What can hang from each mark:
roga: nidaki takef
takef: miker nidaki roga vudu
miker: roga vudu
maketuv: nidaki
vudu: roga takef
nidaki: petak vudu

Each row was made from one small tree. The marks that hang from a mark follow it in brackets, in alphabetical order. Every link used is in the known rows. Write each row's tree.
In the rows, 100 means zero.
Known rows:
maketuv{nidaki{petak vudu{roga}}}: [86, 94, 78, 88, 131, 132, 98, 87, 73, 95, 132, 103, 119, 110, 75, 112, 102, 88, 117, 72, 115, 120, 74, 124, 96, 88, 97, 95, 95, 119, 87, 113, 124, 94, 96, 79, 72, 121, 118, 106, 75]
roga{takef{nidaki}}: [79, 120, 94, 105, 107, 98, 89, 102, 101, 108, 97, 101, 100, 98, 112, 54, 78, 116, 74, 129, 119, 76, 109, 70, 100, 93, 105, 101, 95, 119, 116, 104, 107, 132, 87, 96, 106, 89, 83, 106, 103]
maketuv{nidaki{petak vudu{takef{miker}}}}: [82, 90, 92, 106, 102, 117, 121, 96, 81, 108, 112, 114, 110, 113, 88, 142, 105, 95, 137, 88, 91, 117, 73, 124, 96, 102, 103, 114, 115, 77, 102, 110, 94, 91, 103, 99, 76, 136, 131, 124, 87]
vudu{takef{miker nidaki roga}}: [78, 134, 132, 119, 71, 104, 96, 120, 127, 87, 82, 104, 77, 106, 124, 84, 125, 94, 113, 107, 94, 106, 106, 111, 109, 115, 129, 131, 62, 84, 90, 98, 93, 77, 105, 111, 113, 99, 102, 85, 112]
takef{miker nidaki{petak} roga vudu}: [109, 119, 136, 108, 60, 83, 108, 80, 104, 67, 84, 117, 75, 76, 96, 111, 138, 120, 83, 95, 102, 128, 117, 74, 86, 70, 137, 98, 87, 88, 72, 121, 85, 74, 80, 103, 72, 60, 100, 115, 99]
vudu{roga{nidaki} takef{miker}}: [66, 111, 118, 99, 108, 108, 100, 138, 118, 129, 97, 95, 88, 112, 113, 110, 100, 73, 139, 82, 69, 97, 83, 125, 117, 147, 76, 131, 88, 97, 102, 75, 92, 87, 141, 130, 142, 113, 126, 78, 90]
takef{roga vudu}: [103, 105, 104, 120, 95, 103, 89, 74, 85, 83, 79, 108, 89, 100, 102, 84, 112, 91, 74, 80, 107, 103, 102, 77, 89, 107, 119, 98, 85, 127, 93, 119, 96, 73, 77, 84, 108, 86, 85, 107, 92]
takef{miker roga{nidaki{petak vudu}}}: [127, 96, 140, 89, 85, 68, 110, 111, 107, 94, 107, 110, 78, 94, 100, 132, 122, 96, 87, 93, 64, 122, 110, 99, 67, 87, 114, 97, 115, 89, 78, 94, 88, 88, 103, 150, 82, 103, 106, 110, 96]
nidaki{petak vudu{roga{takef{miker}}}}: [76, 95, 115, 87, 133, 109, 90, 136, 97, 108, 122, 96, 114, 94, 91, 109, 124, 108, 100, 109, 72, 106, 94, 89, 95, 62, 74, 70, 115, 110, 85, 73, 101, 92, 108, 115, 78, 110, 124, 86, 113]
nidaki{vudu}: [86, 83, 91, 109, 124, 114, 96, 96, 81, 114, 97, 99, 117, 122, 99, 101, 75, 90, 77, 99, 101, 90, 85, 79, 102, 99, 95, 98, 102, 109, 113, 95, 109, 95, 98, 90, 95, 109, 97, 116, 104]
maketuv{nidaki}: [88, 94, 68, 123, 91, 119, 95, 59, 89, 95, 94, 111, 94, 118, 96, 68, 85, 77, 100, 78, 119, 88, 70, 98, 106, 122, 100, 110, 102, 98, 133, 130, 113, 127, 99, 76, 119, 119, 94, 117, 89]
takef{miker{vudu}}: [110, 76, 94, 114, 74, 111, 83, 86, 117, 92, 87, 85, 106, 121, 116, 91, 116, 67, 102, 97, 74, 79, 81, 91, 123, 103, 70, 76, 109, 74, 123, 92, 107, 106, 110, 65, 136, 100, 84, 88, 126]
roga{nidaki}: [111, 87, 97, 106, 105, 84, 104, 94, 101, 126, 94, 105, 94, 106, 104, 81, 70, 76, 86, 89, 96, 83, 91, 85, 100, 127, 94, 119, 107, 100, 120, 101, 102, 118, 117, 118, 130, 107, 80, 111, 86]
takef{miker{roga} nidaki vudu}: [98, 102, 101, 132, 85, 100, 110, 65, 85, 76, 63, 102, 98, 93, 99, 113, 87, 118, 71, 100, 108, 116, 117, 68, 129, 92, 102, 116, 108, 75, 131, 110, 84, 130, 57, 89, 74, 65, 94, 127, 132]
miker{roga{nidaki{petak} takef} vudu}: [143, 83, 60, 84, 116, 76, 97, 99, 100, 101, 108, 89, 124, 92, 92, 83, 72, 107, 95, 126, 102, 68, 125, 109, 94, 101, 66, 63, 140, 105, 124, 96, 99, 151, 103, 95, 103, 107, 74, 96, 114]
vudu{roga takef{miker nidaki{petak}}}: [70, 114, 107, 96, 101, 130, 110, 127, 120, 103, 112, 92, 96, 93, 103, 108, 126, 106, 144, 102, 100, 125, 85, 128, 128, 95, 98, 124, 68, 81, 75, 92, 113, 69, 131, 92, 90, 100, 127, 67, 103]
maketuv{nidaki{petak vudu}}: [104, 82, 74, 100, 113, 114, 109, 70, 68, 97, 123, 116, 117, 114, 77, 113, 88, 97, 100, 92, 121, 104, 75, 105, 82, 85, 112, 97, 112, 104, 109, 119, 105, 114, 82, 84, 69, 122, 105, 130, 81]
takef{miker}: [95, 85, 105, 128, 81, 104, 103, 89, 110, 104, 78, 103, 89, 108, 105, 94, 109, 78, 94, 96, 76, 95, 74, 80, 117, 102, 91, 99, 106, 70, 123, 98, 101, 105, 108, 93, 113, 101, 96, 103, 123]
vudu{takef}: [81, 96, 77, 120, 117, 122, 99, 111, 94, 127, 93, 98, 106, 112, 105, 86, 80, 89, 118, 100, 107, 86, 76, 109, 119, 135, 97, 118, 89, 98, 114, 100, 106, 86, 119, 74, 127, 119, 98, 93, 98]
vudu{roga{nidaki}}: [90, 103, 99, 93, 116, 104, 94, 108, 102, 121, 103, 91, 89, 106, 107, 80, 82, 74, 101, 78, 97, 94, 80, 103, 107, 134, 79, 113, 88, 115, 100, 91, 119, 107, 129, 116, 134, 106, 95, 81, 78]
roga{takef{vudu}}: [86, 96, 86, 110, 126, 94, 87, 88, 73, 108, 84, 106, 111, 94, 98, 79, 74, 110, 72, 109, 115, 74, 108, 59, 95, 109, 95, 84, 106, 135, 117, 109, 87, 105, 73, 89, 111, 93, 88, 113, 98]
takef{nidaki{petak} roga vudu}: [119, 122, 110, 105, 83, 92, 98, 76, 93, 74, 97, 114, 92, 79, 92, 97, 112, 126, 80, 96, 130, 120, 119, 87, 79, 74, 144, 105, 75, 114, 70, 127, 102, 75, 74, 90, 80, 62, 94, 109, 85]
vudu{roga{nidaki takef}}: [77, 112, 104, 80, 131, 95, 77, 123, 108, 122, 110, 99, 99, 99, 106, 61, 82, 91, 96, 101, 93, 79, 97, 89, 94, 126, 75, 97, 97, 141, 107, 84, 105, 121, 122, 136, 139, 102, 95, 86, 82]

Write each row's tree:
[108, 95, 92, 83, 116, 103, 106, 106, 105, 117, 120, 95, 102, 91, 85, 94, 90, 89, 109, 82, 104, 106, 79, 112, 99, 109, 89, 102, 96, 104, 85, 100, 120, 96, 137, 113, 107, 101, 101, 82, 75]
vudu{roga{nidaki{petak}}}
[81, 136, 103, 111, 93, 115, 98, 114, 109, 95, 94, 100, 85, 109, 120, 68, 106, 97, 109, 107, 126, 100, 113, 116, 104, 120, 132, 134, 57, 118, 88, 103, 112, 77, 102, 92, 118, 107, 99, 85, 94]
vudu{takef{nidaki roga}}
[64, 103, 72, 112, 129, 128, 105, 93, 66, 113, 104, 105, 110, 128, 98, 104, 70, 85, 122, 92, 125, 91, 82, 122, 97, 128, 101, 131, 98, 122, 116, 109, 100, 99, 89, 87, 111, 144, 121, 121, 80]
maketuv{nidaki{vudu{takef}}}
[117, 101, 98, 86, 80, 87, 86, 103, 126, 88, 111, 91, 103, 92, 109, 89, 116, 117, 93, 134, 100, 80, 115, 86, 100, 66, 85, 68, 108, 83, 100, 90, 99, 118, 100, 83, 102, 85, 89, 87, 120]
roga{takef{miker{vudu} nidaki{petak}}}
[93, 120, 131, 109, 73, 79, 104, 122, 122, 110, 83, 112, 65, 105, 117, 95, 119, 78, 124, 93, 69, 93, 102, 120, 91, 145, 106, 128, 93, 89, 96, 90, 79, 84, 123, 137, 137, 116, 109, 90, 93]
vudu{takef{miker roga{nidaki}}}
[102, 80, 94, 136, 96, 107, 106, 69, 82, 86, 57, 105, 105, 100, 90, 121, 98, 103, 77, 86, 88, 110, 97, 70, 130, 102, 85, 98, 126, 78, 133, 106, 82, 124, 71, 80, 85, 83, 95, 125, 138]
takef{miker{roga} vudu}
[124, 95, 59, 93, 114, 108, 93, 98, 108, 83, 108, 82, 127, 89, 99, 72, 85, 128, 86, 139, 131, 78, 132, 101, 114, 70, 87, 65, 116, 104, 121, 101, 121, 142, 80, 63, 78, 92, 73, 90, 128]
miker{roga{takef{nidaki{petak}}} vudu}
[91, 97, 121, 88, 110, 89, 106, 112, 97, 104, 108, 104, 106, 90, 100, 110, 106, 136, 77, 134, 96, 107, 119, 72, 88, 54, 106, 85, 109, 97, 93, 88, 89, 117, 78, 113, 63, 95, 105, 113, 117]
roga{takef{miker nidaki{petak vudu}}}
[79, 99, 79, 89, 123, 121, 55, 123, 109, 100, 109, 70, 119, 113, 112, 58, 105, 80, 99, 107, 103, 62, 94, 98, 114, 106, 58, 63, 93, 143, 110, 80, 128, 104, 115, 68, 143, 108, 93, 68, 106]
miker{vudu{roga{takef}}}
[112, 107, 127, 98, 75, 77, 114, 124, 127, 110, 94, 115, 69, 92, 101, 117, 126, 93, 128, 93, 69, 112, 104, 131, 87, 122, 115, 117, 98, 82, 81, 99, 86, 74, 128, 134, 115, 106, 110, 92, 88]
vudu{takef{miker roga{nidaki{petak}}}}
[107, 101, 74, 88, 96, 122, 98, 104, 106, 103, 117, 77, 128, 106, 104, 92, 86, 112, 127, 114, 128, 95, 98, 131, 116, 100, 102, 108, 83, 97, 89, 107, 118, 73, 118, 51, 113, 101, 100, 78, 98]
miker{vudu{takef{nidaki{petak}}}}
[99, 108, 91, 87, 106, 89, 101, 82, 83, 101, 104, 108, 111, 72, 89, 89, 79, 141, 73, 123, 134, 103, 118, 67, 83, 69, 122, 89, 97, 126, 90, 122, 93, 105, 72, 89, 71, 79, 96, 112, 90]
roga{takef{nidaki{petak} vudu}}
[105, 112, 144, 104, 86, 67, 101, 111, 110, 101, 89, 107, 65, 112, 116, 118, 114, 82, 81, 87, 60, 100, 110, 89, 74, 105, 111, 111, 106, 100, 100, 87, 82, 103, 97, 156, 111, 101, 100, 109, 93]
takef{miker roga{nidaki{vudu}}}
[132, 99, 131, 98, 66, 65, 112, 101, 130, 95, 98, 118, 64, 87, 105, 103, 134, 87, 97, 85, 66, 112, 102, 104, 82, 98, 110, 95, 105, 69, 86, 102, 88, 99, 119, 138, 104, 100, 91, 96, 92]
takef{miker roga{nidaki{petak}}}
[131, 101, 135, 102, 67, 60, 111, 85, 107, 95, 84, 124, 71, 75, 92, 130, 123, 99, 88, 77, 74, 120, 114, 89, 71, 100, 119, 95, 109, 83, 82, 112, 74, 78, 98, 133, 100, 74, 98, 110, 83]
takef{miker roga{nidaki{petak}} vudu}
[108, 112, 126, 98, 105, 81, 98, 102, 91, 106, 100, 106, 76, 108, 107, 95, 90, 86, 78, 92, 95, 96, 110, 95, 72, 112, 117, 110, 96, 128, 96, 97, 93, 96, 95, 142, 116, 110, 90, 109, 78]
takef{roga{nidaki{vudu}}}
[119, 96, 53, 94, 109, 127, 112, 103, 102, 92, 110, 81, 134, 103, 94, 100, 77, 116, 123, 121, 136, 100, 109, 134, 133, 98, 95, 106, 100, 85, 111, 105, 121, 102, 98, 45, 86, 103, 91, 85, 122]
miker{roga vudu{takef{nidaki{petak}}}}
[66, 90, 112, 121, 120, 116, 107, 127, 87, 125, 88, 99, 110, 117, 109, 129, 94, 90, 112, 107, 78, 98, 84, 103, 109, 120, 89, 120, 107, 92, 106, 81, 88, 79, 105, 104, 105, 121, 126, 107, 114]
nidaki{vudu{takef{miker}}}
[116, 87, 99, 77, 113, 65, 103, 93, 78, 120, 106, 112, 107, 71, 85, 100, 65, 122, 81, 108, 107, 85, 113, 77, 68, 99, 100, 89, 121, 124, 101, 111, 78, 119, 92, 124, 98, 87, 95, 125, 76]
roga{nidaki{petak} takef{vudu}}
[120, 78, 109, 79, 81, 98, 90, 106, 127, 99, 117, 80, 99, 99, 104, 113, 119, 78, 125, 76, 73, 102, 82, 119, 108, 102, 66, 78, 106, 78, 90, 81, 112, 92, 142, 108, 124, 93, 102, 69, 91]
takef{miker{vudu{roga{nidaki{petak}}}}}
[55, 126, 91, 101, 121, 142, 91, 124, 104, 112, 111, 83, 102, 112, 115, 78, 84, 99, 127, 99, 130, 106, 84, 121, 126, 122, 97, 134, 54, 123, 88, 92, 126, 73, 120, 80, 117, 107, 113, 70, 92]
vudu{roga takef{nidaki}}
[107, 98, 113, 107, 76, 93, 116, 72, 97, 88, 92, 112, 100, 75, 97, 120, 105, 127, 83, 95, 106, 123, 102, 71, 103, 74, 120, 102, 95, 73, 95, 119, 90, 91, 80, 85, 70, 62, 108, 119, 103]
takef{miker nidaki{petak} vudu}
[85, 104, 106, 93, 111, 105, 93, 85, 81, 114, 99, 93, 99, 96, 99, 96, 73, 87, 92, 66, 111, 106, 87, 87, 94, 133, 89, 106, 87, 134, 96, 99, 98, 98, 107, 113, 129, 82, 105, 105, 62]
takef{vudu{roga{nidaki}}}
[86, 120, 98, 105, 110, 93, 87, 85, 81, 98, 88, 104, 103, 84, 104, 76, 70, 131, 67, 118, 134, 86, 121, 60, 90, 97, 110, 99, 90, 138, 105, 112, 87, 113, 68, 95, 102, 72, 93, 113, 91]
roga{takef{nidaki vudu}}
[135, 77, 52, 87, 117, 101, 112, 98, 107, 112, 111, 85, 130, 106, 91, 110, 67, 99, 131, 106, 108, 88, 103, 143, 116, 125, 73, 98, 120, 89, 114, 98, 106, 111, 119, 83, 109, 118, 87, 91, 101]
miker{roga{nidaki{petak}} vudu{takef}}
[106, 104, 98, 68, 132, 88, 91, 125, 107, 121, 123, 99, 101, 82, 91, 79, 89, 101, 102, 101, 96, 90, 95, 105, 83, 104, 81, 81, 106, 128, 89, 90, 108, 111, 127, 125, 113, 108, 99, 79, 74]
vudu{roga{nidaki{petak} takef}}
[75, 121, 91, 115, 114, 118, 98, 101, 76, 96, 96, 110, 93, 128, 97, 100, 108, 85, 124, 80, 111, 97, 94, 133, 79, 128, 122, 130, 83, 132, 97, 112, 100, 79, 85, 99, 112, 135, 114, 114, 81]
maketuv{nidaki{vudu{takef{roga}}}}
[98, 129, 115, 112, 81, 97, 89, 76, 90, 75, 77, 105, 86, 97, 105, 78, 105, 107, 71, 91, 131, 109, 118, 75, 88, 97, 135, 112, 65, 128, 89, 121, 98, 86, 69, 91, 99, 65, 86, 107, 86]
takef{nidaki roga vudu}
[108, 119, 134, 101, 80, 87, 107, 106, 112, 74, 105, 113, 85, 94, 104, 118, 135, 117, 82, 106, 92, 125, 115, 95, 86, 56, 130, 102, 87, 86, 73, 100, 97, 74, 80, 118, 60, 91, 104, 104, 116]
takef{miker nidaki{petak vudu} roga}
[94, 105, 96, 83, 129, 101, 99, 115, 82, 108, 119, 102, 120, 95, 93, 94, 77, 138, 74, 138, 129, 96, 116, 76, 81, 61, 113, 91, 106, 121, 91, 100, 101, 113, 80, 103, 61, 99, 99, 110, 100]
roga{takef{nidaki{petak vudu}}}
[128, 110, 121, 96, 43, 90, 87, 94, 139, 63, 99, 88, 85, 99, 113, 91, 151, 96, 99, 109, 93, 108, 114, 109, 101, 69, 116, 83, 83, 76, 83, 104, 115, 80, 102, 77, 99, 79, 86, 81, 114]
takef{miker{vudu} nidaki{petak} roga}
[126, 70, 103, 100, 111, 81, 130, 98, 92, 107, 97, 108, 110, 100, 83, 146, 82, 110, 84, 98, 75, 118, 111, 100, 102, 89, 90, 96, 142, 66, 114, 91, 83, 136, 92, 136, 56, 102, 105, 124, 120]
takef{miker{roga{nidaki{petak vudu}}}}
[87, 88, 67, 97, 126, 127, 113, 89, 68, 117, 125, 104, 127, 114, 80, 121, 77, 103, 133, 94, 122, 98, 72, 133, 86, 107, 111, 116, 106, 107, 104, 117, 108, 90, 93, 84, 81, 139, 122, 122, 81]
maketuv{nidaki{petak vudu{takef}}}
[110, 88, 106, 120, 89, 76, 119, 75, 87, 106, 63, 109, 95, 97, 99, 122, 77, 101, 77, 83, 82, 109, 111, 74, 114, 124, 80, 109, 131, 79, 138, 98, 72, 142, 78, 120, 97, 76, 99, 132, 113]
takef{miker{roga{nidaki}} vudu}
[94, 89, 97, 101, 86, 92, 67, 109, 117, 99, 87, 86, 105, 117, 118, 79, 117, 83, 94, 118, 74, 57, 99, 85, 106, 99, 64, 65, 120, 98, 122, 79, 93, 122, 105, 82, 137, 99, 86, 90, 131]
roga{takef{miker{vudu}}}
[114, 100, 109, 114, 56, 99, 71, 96, 131, 73, 80, 90, 78, 123, 122, 84, 151, 67, 100, 90, 71, 85, 99, 99, 107, 100, 92, 79, 98, 88, 101, 93, 107, 83, 108, 76, 136, 103, 79, 82, 122]
takef{miker{vudu} roga}
[116, 90, 87, 55, 119, 93, 73, 127, 111, 117, 132, 76, 114, 89, 98, 79, 94, 93, 109, 107, 97, 76, 104, 112, 88, 102, 68, 66, 103, 136, 90, 79, 118, 111, 127, 107, 131, 103, 90, 69, 82]
miker{vudu{roga{nidaki{petak} takef}}}
[90, 118, 78, 78, 113, 137, 82, 123, 113, 99, 128, 61, 126, 101, 97, 95, 106, 100, 143, 104, 134, 107, 88, 141, 123, 105, 92, 106, 61, 112, 70, 96, 140, 63, 131, 51, 117, 103, 110, 58, 89]
miker{vudu{roga takef{nidaki{petak}}}}
[111, 87, 95, 115, 107, 104, 125, 87, 89, 82, 97, 103, 109, 94, 93, 134, 96, 131, 76, 123, 102, 126, 114, 94, 118, 61, 105, 101, 118, 62, 113, 99, 98, 126, 70, 97, 34, 87, 107, 122, 138]
takef{miker{roga} nidaki{petak vudu}}
[94, 126, 121, 104, 72, 99, 108, 117, 124, 88, 93, 110, 85, 90, 102, 98, 137, 108, 124, 111, 95, 118, 112, 119, 99, 93, 135, 122, 76, 78, 72, 104, 97, 63, 114, 102, 90, 98, 111, 83, 109]
vudu{takef{miker nidaki{petak} roga}}
[98, 69, 80, 115, 129, 122, 127, 118, 88, 107, 98, 100, 127, 104, 85, 147, 96, 117, 113, 117, 85, 118, 99, 124, 124, 92, 88, 103, 130, 66, 106, 87, 88, 99, 95, 90, 59, 124, 120, 111, 137]
nidaki{petak vudu{takef{miker{roga}}}}
[104, 106, 86, 91, 113, 98, 99, 105, 104, 105, 116, 106, 109, 86, 89, 66, 86, 129, 84, 134, 119, 87, 113, 81, 97, 74, 112, 91, 97, 108, 99, 110, 112, 119, 94, 93, 82, 98, 83, 101, 100]
roga{takef{nidaki{petak}}}
[82, 93, 116, 114, 96, 87, 89, 96, 89, 104, 74, 111, 98, 92, 103, 94, 103, 107, 78, 106, 85, 82, 103, 53, 97, 102, 89, 81, 115, 108, 115, 96, 67, 110, 83, 99, 110, 81, 105, 119, 113]
roga{takef{miker vudu}}
[148, 95, 123, 87, 51, 71, 92, 101, 137, 85, 100, 99, 78, 96, 107, 107, 137, 77, 111, 92, 67, 99, 111, 115, 85, 95, 95, 75, 107, 75, 85, 92, 94, 92, 124, 113, 125, 95, 83, 84, 97]
takef{miker{vudu} roga{nidaki{petak}}}
[132, 73, 76, 92, 135, 92, 125, 92, 73, 111, 106, 106, 121, 102, 77, 128, 61, 110, 82, 100, 105, 108, 107, 104, 93, 90, 94, 95, 135, 89, 113, 98, 103, 136, 90, 119, 62, 110, 97, 128, 105]
miker{roga{nidaki{petak vudu}}}
[106, 103, 107, 84, 76, 121, 79, 102, 124, 72, 118, 70, 103, 102, 108, 100, 132, 97, 116, 101, 96, 113, 84, 107, 134, 75, 85, 83, 81, 80, 80, 85, 127, 86, 125, 65, 97, 80, 102, 69, 112]
takef{miker{vudu{roga}} nidaki{petak}}
[67, 121, 115, 116, 91, 111, 101, 103, 97, 87, 89, 113, 76, 124, 115, 115, 129, 79, 129, 83, 91, 105, 98, 125, 92, 124, 109, 127, 95, 106, 103, 98, 87, 85, 89, 112, 108, 135, 128, 110, 93]
maketuv{nidaki{vudu{takef{miker roga}}}}
[96, 111, 84, 97, 112, 115, 107, 98, 81, 93, 116, 115, 108, 112, 90, 115, 113, 95, 132, 88, 118, 110, 93, 145, 73, 100, 130, 117, 95, 120, 81, 122, 109, 71, 92, 94, 82, 136, 119, 113, 74]
maketuv{nidaki{petak vudu{takef{roga}}}}
[139, 72, 100, 109, 89, 74, 132, 71, 90, 98, 79, 118, 98, 74, 80, 140, 83, 120, 89, 84, 83, 125, 111, 89, 105, 99, 90, 97, 136, 64, 120, 108, 71, 132, 88, 116, 71, 82, 97, 127, 110]
takef{miker{roga{nidaki{petak}}} vudu}
